Every row comes from one small tree of marks. The marks that hang from a mark follow it in brackets, in the order of their numbers. Every link used is in the known rows. Which tree was each row made from?
Known rows
J_725[J_287[J_587 J_762]]: [  3 -35   0 -31  22 -20  17  38  28 -40 -35  18   5   3   4  11]
J_587[J_287[J_762] J_725]: [  1 -28 -23  24 -19 -32  -1  42  25  13 -41 -25   4  12   4  -5]
J_725[J_287[J_762] J_338]: [ -8 -11 -15   1  23   3  28  59  12 -42 -31  52   8  -9  -7  -9]
J_338[J_725[J_287[J_587 J_762]] J_901]: [ 17   1 -24 -55   7 -26  33  11  20 -40 -17 -23  13 -42  -6  62]
J_762[J_150 J_287[J_587[J_725[J_338[J_901]]]]]: [ 19 -25 -22 -50  22  -4  29  16  -2 -77 -32   9   8 -61   4  33]
J_911[J_901[J_338[J_725[J_287[J_587 J_762]]]]]: [ -6 -11  -9 -19  36  20  31  26  23 -41 -30 -24   7 -18 -15   1]
J_150[J_762[J_287[J_587[J_725]]]]: [  8 -41  11 -42 -17  -4   2  35  26 -27 -19   3   7  20  17  22]
J_901[J_338[J_725[J_287]]]: [-12   5  -3   7   9  14   9  39  -4 -29 -15  -1   9   9 -13   6]
J_911[J_901[J_338[J_725[J_287[J_587 J_762[J_150]]]]]]: [ -6 -10 -16 -18  37  14  38  26  12 -57 -42 -16   9 -42  -5   0]
J_287[J_587[J_725[J_338]] J_762[J_150]]: [ 10 -49 -34 -26  32 -12  15  25  12 -35 -39   9   8 -28  13   5]
J_150[J_762[J_287[J_587]]]: [  1 -37  18 -50  -5  -9  15  26  28 -26 -23  20   4  20  19  29]
J_338[J_725[J_287[J_762]] J_901]: [ 12  22 -29 -26 -11 -19  27  23  15 -26 -20  -8  15 -58  -6  58]
J_587[J_287[J_762[J_150]] J_725[J_338]]: [ -5 -25 -41  26   1 -25  23  50   5 -19 -46  -2   7 -10   6 -17]
J_911[J_901[J_338[J_725[J_287[J_762]]]]]: [-10   7 -13   8  21  27  26  37  18 -29 -34  -9   8 -32 -15  -3]
J_150[J_762[J_287]]: [ -3 -16  15 -20 -23  -1   8  37  23 -12 -25  36   6   6  19  24]
J_725[J_287[J_762[J_150]] J_338[J_901]]: [  3  -1 -36 -21  22  -9  42  40  -1 -67 -48  52  10 -59   0  14]
J_587[J_287 J_725]: [ -4 -28 -18  18 -15 -25  -3  42  13   4 -17 -44   1  19  -2  -5]

Write each row's tree
[ -5 -12 -12 -12  23  -5  23  29   1 -49 -43   8  12  -6   2  10]	J_901[J_338[J_725[J_287[J_587 J_762[J_150]]]]]
[  7 -45 -17 -36  29 -29  17   6  24 -20 -49  17   4 -31  24  24]	J_287[J_587 J_762[J_150]]
[  6 -19 -24  11 -10 -10  -2  60   8 -36 -43  22  13 -38  10  -3]	J_587[J_725[J_287[J_762[J_150]]]]
[ -3 -33 -17 -31  45 -13  42  47   6 -74 -40  44   8 -17   5  -3]	J_725[J_287[J_587 J_762[J_150]] J_338]
[ 16 -51 -17 -26  12 -17  -8  18  33  -1 -31 -14   5  -6   9  16]	J_287[J_587[J_725] J_762]
[  1 -28 -33  26 -18 -37   6  42  14  -4 -53 -14   6 -13  14  -5]	J_587[J_287[J_762[J_150]] J_725]
[  6 -29   4 -41  23 -16  23  15   9 -56 -40  24   4 -43  16  33]	J_762[J_150 J_287[J_587]]
[  4 -25 -16 -61  43  -4  42  28   5 -76  -7   3   3  -9 -16  20]	J_725[J_287[J_587] J_338[J_901]]
[  8  21 -24 -32  -5 -12  26  22   4 -34   3 -24  13 -52 -12  57]	J_338[J_725[J_287] J_901]
[  6 -51 -18 -35  35   2   6  26  11 -27   2 -22   2   7  -6   4]	J_287[J_587[J_725[J_338]]]
[  6 -17 -44   5  -5 -23  22  33  15 -12 -37 -21   5  -6  -8   3]	J_587[J_287[J_762] J_725[J_338[J_901]]]
[ 11  -9 -44  -9   4  -2  20  51  -3 -60 -38  25  13 -57  -2   5]	J_587[J_725[J_287[J_762[J_150]] J_338[J_901]]]
[ 10 -33 -12 -33  26   0  22  32  -1 -69 -29  18   7 -42   6  15]	J_762[J_150 J_287[J_587[J_725[J_338]]]]
[ 20 -42 -34 -45  25 -10  13  10  24 -24 -27 -11   5 -21  -1  23]	J_287[J_587[J_725[J_338[J_901]]] J_762]
[  7 -19 -16  11 -13  -5 -10  60  18 -21 -30  12  10 -15   1  -2]	J_587[J_725[J_287[J_762]]]
[ -3 -34  -8 -32  42  -6  36  47  18 -57 -27  34   5   8  -6  -3]	J_725[J_287[J_587 J_762] J_338]
[ 12  23 -37 -25  -9 -24  33  22   5 -42 -30   0  17 -80   3  56]	J_338[J_725[J_287[J_762[J_150]]] J_901]
[ 19 -26 -12 -50  19   2  19  17  12 -56 -16  -3   4 -30 -10  33]	J_762[J_287[J_587[J_725[J_338[J_901]]]]]
[-14   7  -9   3  23  33  24  36   8 -36 -14 -25   6 -26 -20  -4]	J_911[J_901[J_338[J_725[J_287]]]]
[  5 -17 -52   6  -2 -30  29  32   4 -27 -49 -10   8 -32   3   3]	J_587[J_287[J_762[J_150]] J_725[J_338[J_901]]]
